What can hang from each mark:
puved: pafadu pulud teve
teve: kodel pulud
kimes: pulud
pulud: golav kimes kodel pafadu puved
kodel: pafadu pulud teve
zipaz: pulud

Known rows, with every way that one mark hangs from another:
puved[pulud]: [-0.43  0.11 -0.60 -0.07 -1.30 -0.02  0.47 -0.36 -1.47 -0.96 -0.69  0.67
 -0.07  0.13  0.41  0.22 -0.40 -1.79  1.05  0.16  0.36  0.34 -0.26 -1.07]
puved[pulud[kimes kodel] teve]: [-0.27  0.43 -1.46 -0.96 -1.34  0.58  0.63  0.48 -0.93 -4.14 -2.36 -0.29
 -0.15 -1.50 -0.66  1.69 -0.54 -1.37  0.15 -1.01 -0.52 -0.65 -0.48 -0.68]
teve[kodel[pafadu pulud[golav kimes puved]]]: [-0.32  1.30 -0.04  0.22 -0.25  0.75  0.70  1.15  1.09  0.53 -2.48  0.02
  1.28 -0.58 -0.48  0.45 -0.75 -2.24  2.18  3.99  0.18 -0.64 -2.86 -0.11]
kodel[teve[pulud]]: [ 0.03 -0.22  1.01 -0.65  0.23  0.77  0.43  0.20  1.22  1.15 -2.40  0.62
  0.01  0.10  0.45 -0.48  0.04 -1.69  1.12  2.48 -0.67  1.42 -1.89 -1.80]
kodel[pafadu pulud[golav kimes puved] teve]: [ 0.18  3.09  0.09  0.50  3.01  1.15  0.92  1.69  1.68  2.08 -3.26  0.57
  0.82 -3.92 -0.97  1.67 -1.57 -1.60  2.37  3.54 -1.04 -1.32 -2.79 -2.06]
pulud[kimes kodel pafadu]: [ 0.12  1.59 -0.80 -0.60  1.40  1.53  1.27  0.62  1.98 -2.16 -2.01  0.64
 -1.05 -4.48  1.19  0.83  1.34  0.26  0.40 -0.34 -1.11 -1.06 -1.36 -0.20]
teve[pulud[golav kimes kodel pafadu puved]]: [ 0.69  1.54 -0.24 -0.70  0.98  0.34  1.16  1.46  3.98 -0.93 -1.22  0.49
 -0.67 -3.01  0.75  1.75  0.44 -1.92  0.47  0.92 -0.42 -0.38 -1.33  0.13]
teve[kodel[pafadu] pulud]: [-0.11 -0.93  1.55 -0.89 -1.75  0.96  0.02  0.65  0.56  0.91 -2.43  0.12
  1.71  2.82 -0.25 -1.31  0.00 -2.52  1.63  4.49  1.02  2.26 -2.69  0.30]
puved[pafadu pulud[kimes kodel[teve]]]: [ 0.08  1.10 -0.73 -0.05  0.35  0.01  0.58  0.60 -1.29 -2.64 -2.65  1.12
 -0.89 -2.87 -1.39  1.56 -0.94 -0.71  0.75 -0.47 -0.26  0.01 -0.61 -1.14]
zipaz[pulud[kimes kodel puved]]: [ 0.23  1.22 -0.81 -0.26  1.23 -0.51  1.48 -1.42  1.67 -1.25 -2.49 -0.35
  0.23  0.31  1.25  2.06 -0.69 -0.56  1.05  1.18 -0.29  0.33 -1.26 -0.16]
teve[kodel]: [-0.85 -0.73  0.18 -0.48 -2.39  0.57  0.42 -0.31  0.10 -0.56 -1.94  0.43
  0.02  0.77  0.87 -1.10  0.59 -1.70  1.19  2.33 -0.09  0.64 -1.80 -0.18]
puved[teve[kodel]]: [-0.62 -0.72 -0.17 -1.42 -3.62  0.36 -0.08  0.11  0.22 -2.72 -2.60  0.67
  0.23  0.97  0.07 -0.31  0.53 -2.03  0.11  0.98 -0.75  0.58 -1.39 -0.23]
kodel[pafadu pulud[kimes]]: [ 0.16  1.62 -0.09  0.44  1.80  1.28  0.68  0.69  0.72  0.36 -2.27 -0.29
  2.12  0.42 -0.44  0.04 -0.99 -0.71  1.90  2.56  0.10 -1.08 -2.53 -1.14]
kodel[pafadu teve[pulud]]: [ 0.18  0.58  1.77 -0.63  1.26  1.54  0.14  0.90  0.50  2.36 -3.10  0.93
  0.96 -1.11 -0.59 -0.49 -0.56 -1.59  1.73  3.56 -0.32  1.65 -2.42 -1.72]
puved[teve[kodel pulud[golav kimes pafadu]]]: [ 0.41  0.60  0.11 -1.69 -3.42  0.22  0.30  1.76  1.92 -2.67 -2.84  0.22
  0.43  1.44 -0.48  0.52  1.49 -2.27  0.15  1.27 -0.72  0.38 -1.86  0.23]
pulud[golav kimes kodel pafadu puved[teve]]: [ 0.29  2.87 -1.52 -1.07  0.33  0.58  1.13  1.83  3.53 -3.44 -2.08  1.36
 -1.79 -7.09  0.40  3.12  0.70 -1.36 -0.30 -1.27 -1.79 -1.97 -0.68  0.04]
pulud[golav kodel[pafadu]]: [-0.25  1.89  0.09 -0.25  1.79  2.33  0.97  0.59  1.38 -0.16 -2.13  0.50
 -0.54 -5.31 -0.19  0.52 -0.46 -1.53  0.30  0.62 -0.04 -3.81 -0.98 -0.94]
pulud[puved]: [-0.46  0.13 -0.49  0.00 -0.50 -0.41  0.36 -0.41  1.64 -0.38 -0.29  1.40
 -0.54 -1.94  1.62  0.59 -0.67 -1.77  1.05  0.80 -0.54  1.05 -0.65 -0.66]
puved[pafadu pulud[golav kimes kodel] teve]: [ 0.28  1.87 -1.46 -0.84 -1.84 -0.40  0.34  1.41 -0.54 -5.41 -2.63  0.90
 -0.71 -2.38 -2.38  2.59 -0.70 -1.65 -0.70 -2.55 -0.35 -2.27  0.31 -0.58]
puved[pulud[golav kimes pafadu] teve[kodel]]: [ 0.00  1.71 -1.02 -1.30 -3.81 -0.05  0.52  1.87 -0.91 -3.55 -2.69  0.67
 -0.44 -1.02 -1.05  1.67  1.34 -2.10  0.53 -0.14 -0.77 -0.36 -0.99 -0.09]
kodel[pulud]: [-0.11 -0.03 -0.30  0.11  0.59  0.64  0.51 -0.48  1.22 -0.45 -1.13  0.37
  1.17  1.68  0.72 -0.42 -0.59 -1.67  0.66  1.55  0.22 -1.05 -1.56 -1.31]
kodel[pulud[puved]]: [-0.17 -0.02 -0.61  0.22  0.74 -0.14  0.40 -0.44  1.92 -0.25 -0.61  1.02
  0.91  0.43  1.09  0.45 -1.23 -2.23  0.90  1.87  0.09  0.13 -1.46 -0.90]
kimes[pulud[golav kodel pafadu]]: [ 0.58  0.02 -0.53 -0.24  0.87  1.19  0.64  0.63  2.84 -0.69 -1.71  1.25
 -1.51 -2.76  0.77 -0.22  1.65 -2.37  0.01 -0.43  0.46 -1.42 -0.70 -0.57]
pulud[kimes pafadu puved]: [ 0.18  1.85 -0.94 -0.18 -0.09 -0.52  0.87  0.90  2.33 -1.11 -0.84  1.63
 -0.93 -3.56  1.65  1.60  0.84 -0.40  1.45  0.19 -1.48  1.51 -1.15 -0.14]

Rows:
[ 0.12 -0.40  0.71 -0.65  1.21  0.82  0.31  0.29  2.45  0.30 -1.19  0.72
  0.73 -1.44  0.50  0.50 -1.25 -2.50  0.76  2.57  0.73  1.48 -1.55  0.05] : teve[pulud[kodel[pafadu] puved]]
[ 0.95  3.12 -0.82 -1.02 -0.86 -1.36  1.23  0.11  2.15 -2.07 -2.62  0.94
  0.11  0.14  0.60  2.96  0.79 -1.11  0.43 -0.12 -1.11 -0.04 -0.81 -0.28] : zipaz[pulud[golav kimes pafadu puved[teve]]]
[-0.15  0.71 -0.99 -0.62 -3.01 -1.51 -0.02  1.04  1.31 -3.71 -2.33  1.23
 -0.23 -0.72 -0.53  1.69 -0.56 -1.35  0.83  0.21 -1.19  1.89 -1.15  0.33] : pulud[kimes puved[pafadu teve[kodel]]]
[ 0.22  3.06  0.33  0.40  2.86  1.90  1.00  1.66  0.98  1.92 -3.76 -0.06
  1.05 -2.70 -1.31  0.79 -0.92 -1.00  2.17  3.32 -0.92 -2.45 -2.93 -2.44] : kodel[pafadu pulud[golav kimes] teve]
[ 0.00 -0.12  0.83 -0.43 -1.37  0.07  0.32  1.28  1.45  0.79 -2.36 -0.26
  1.46  1.48 -0.11  0.08 -0.45 -2.27  2.52  4.71  0.39  3.10 -2.97  0.69] : teve[kodel[pafadu] pulud[kimes puved]]
[ 0.35 -0.36 -0.85  0.30  0.55 -0.29  0.20  0.44  3.03 -1.18 -1.41  1.57
 -1.52 -2.59  0.04  0.67 -0.35 -3.04  0.23 -0.44  0.67 -0.65 -0.22 -0.38] : kimes[pulud[golav kodel puved[pafadu]]]
[-0.19  0.55  0.05 -0.48 -1.20  0.86  0.61  0.55  1.21 -0.52 -2.03  0.98
  0.45  0.45  0.34 -0.45  1.03 -2.38  0.68  2.64  0.17 -1.02 -2.16 -0.21] : teve[kodel[pulud[golav pafadu]]]
[ 0.26  3.21 -0.49 -0.53  2.26  2.04  1.69  1.65  2.39 -0.87 -3.21  0.73
 -2.15 -7.49  0.27  1.71  1.46 -0.22  0.53 -0.02 -2.00 -3.06 -1.54 -1.34] : pulud[golav kimes kodel[teve] pafadu]
[ 0.35 -0.68 -0.68 -0.25 -2.55 -1.15 -0.44  0.91  2.27 -1.92 -2.05  1.72
 -0.83  0.28 -0.60  0.45  0.10 -3.66  0.37  0.04  0.38  0.87 -0.57 -0.15] : kimes[pulud[golav puved[pafadu teve[kodel]]]]
[ 0.39  3.32 -0.80 -0.12 -0.19  0.54  1.41  1.51  2.09 -1.12 -1.58  0.65
 -1.20 -3.49  0.71  1.14  1.88 -0.24  0.85 -0.79 -1.49 -2.50 -0.97 -0.89] : pulud[golav kimes pafadu]
[ 0.72  2.09 -0.48 -1.55  0.27 -0.41  1.00 -0.57  2.36 -2.35 -2.58  1.72
 -0.32 -1.85  0.68  2.72  0.35 -2.04 -0.75 -0.16 -0.38 -0.60 -0.38  0.00] : zipaz[pulud[golav kodel pafadu puved[teve]]]
[ 0.39  0.99 -0.04 -1.25 -0.62  1.15  0.53  1.45  2.08 -2.37 -2.84 -0.52
  0.66 -0.63 -0.98  1.00 -0.19 -1.83 -0.08  0.51 -0.49 -1.55 -1.39 -0.54] : puved[teve[pulud[golav kimes kodel[pafadu]]]]
[ 0.40 -0.51  0.47 -0.46 -0.98 -1.19 -0.12  0.24  2.34 -0.80 -0.58  1.56
  0.42  1.54  0.32  0.35 -0.82 -2.47  0.47  1.19  0.50  2.47 -0.82 -0.11] : teve[pulud[puved[pafadu]]]
[ 0.13  0.63  0.51 -1.41 -2.89  0.63  0.15  1.76  1.17 -1.67 -3.37 -0.53
  1.23  1.61 -1.29  0.28  0.26 -2.39  0.84  2.31 -0.32  0.01 -2.21 -0.03] : puved[teve[kodel[pafadu] pulud[golav kimes]]]
[ 0.06  2.41 -1.31  0.33  0.99 -0.21  1.15  1.05  2.95 -2.58 -1.60  0.84
 -1.69 -5.60 -0.20  2.61 -0.98 -1.10  0.38 -0.88 -0.93 -2.62 -0.45 -0.22] : pulud[golav kimes kodel puved[pafadu]]
[ 0.13  1.08 -1.35 -1.43 -1.19  0.59  0.57  1.05 -0.50 -4.38 -2.28  0.83
 -0.50 -2.80 -0.51  1.94  0.57 -1.18 -0.20 -1.42 -0.65 -0.02 -0.49 -0.27] : puved[pulud[kimes kodel pafadu] teve]
[ 0.26  2.93 -0.96 -0.37  1.40  1.63  1.70  1.31  2.63 -1.93 -2.02  0.42
 -1.71 -5.89  0.66  1.51  1.52 -0.23  0.14 -0.90 -1.28 -3.60 -1.03 -0.47] : pulud[golav kimes kodel pafadu]
[ 0.57  1.12 -0.32 -0.20  0.53 -0.36  0.86  1.18  3.50 -1.62 -1.42  0.21
 -0.44 -1.57 -0.30  1.77 -0.78 -2.00  0.44  0.57 -0.03 -0.74 -1.02 -0.02] : teve[pulud[golav kimes kodel puved[pafadu]]]
[ 0.23  1.25  0.53 -0.22  0.44  0.77  1.02  1.04  1.79  1.02 -2.76 -0.32
 -0.48 -0.88 -0.02  0.34  0.25 -1.38  1.47  2.09 -1.26 -0.49 -2.01 -1.97] : kodel[teve[pulud[golav kimes]]]
[-0.10 -0.79  0.49 -0.49 -2.31  0.17  0.71  0.58  1.30 -0.39 -2.26 -1.12
  0.90  3.75  0.35 -0.82  0.66 -1.78  1.76  3.50  0.14  1.68 -2.66  0.28] : teve[kodel pulud[kimes]]
[-0.01  0.23 -0.58 -0.88 -2.17 -1.39 -0.51  0.23  1.50 -3.22 -1.21  2.64
 -0.29 -1.39 -0.10  1.48 -0.97 -2.03 -0.25 -0.86 -0.78  1.60 -0.07 -0.26] : pulud[puved[pafadu teve]]
[-0.44  1.43 -0.06 -0.36  1.80  2.13  1.21  0.30  1.69 -0.08 -2.69  0.55
 -1.79 -5.86  0.24  0.69 -0.08 -1.55  0.14  0.60 -1.08 -3.49 -1.04 -1.82] : pulud[golav kodel[teve]]
[ 0.09 -0.62  0.35 -0.38 -2.45 -1.26  0.19  0.89  1.89 -1.20 -1.84  0.36
  0.68  2.68 -0.13  0.29 -0.26 -2.29  1.62  3.11  0.28  3.19 -2.17  0.83] : teve[kodel pulud[kimes puved[pafadu]]]
[-0.25  1.35  0.20  0.11 -0.34  1.34  0.76  1.13  0.55  0.36 -2.98 -0.45
  1.44  0.41 -0.73 -0.27 -0.23 -1.79  1.99  3.81  0.21 -1.58 -2.94 -0.40] : teve[kodel[pafadu pulud[golav kimes]]]
[-0.29  2.28 -0.85 -0.43 -2.04 -0.15  0.68  1.84  1.80 -1.68 -2.53  0.11
 -0.29 -3.02 -0.53  2.03 -0.34 -1.96  1.47  1.17 -1.35 -0.92 -1.60 -0.13] : pulud[golav kimes puved[teve[kodel[pafadu]]]]
[ 0.33  2.08 -0.73 -0.74 -1.89 -1.35  1.21 -0.36  1.43 -1.81 -3.13 -0.36
  0.44  1.93  0.18  2.36 -0.13 -1.61  1.00  1.30 -0.75 -0.16 -1.34 -0.20] : zipaz[pulud[golav kimes puved[teve[kodel]]]]
[ 0.17 -0.93  1.10 -1.33 -2.38  0.38  0.17  0.59  1.44 -0.30 -1.78  1.02
  0.66  2.44  0.75 -1.14  1.59 -2.45  0.80  3.18  0.54  2.67 -2.26  0.60] : teve[kodel pulud[pafadu]]
[ 0.09  0.76 -0.53 -1.41 -1.57 -0.51 -0.12  0.62  2.08 -2.40 -1.06  3.00
 -0.65 -3.24  1.17  1.45  0.68 -1.93 -0.12 -0.45 -1.24  2.03 -0.48 -0.12] : pulud[pafadu puved[teve]]
[-0.16  1.98 -1.21  0.39 -1.11 -0.02  1.24  0.71 -0.74 -1.13 -1.09 -0.46
 -0.55 -1.18 -0.18  1.26 -0.12 -1.32  1.48 -0.29 -0.33 -2.05 -0.46 -1.31] : puved[pulud[golav kimes]]
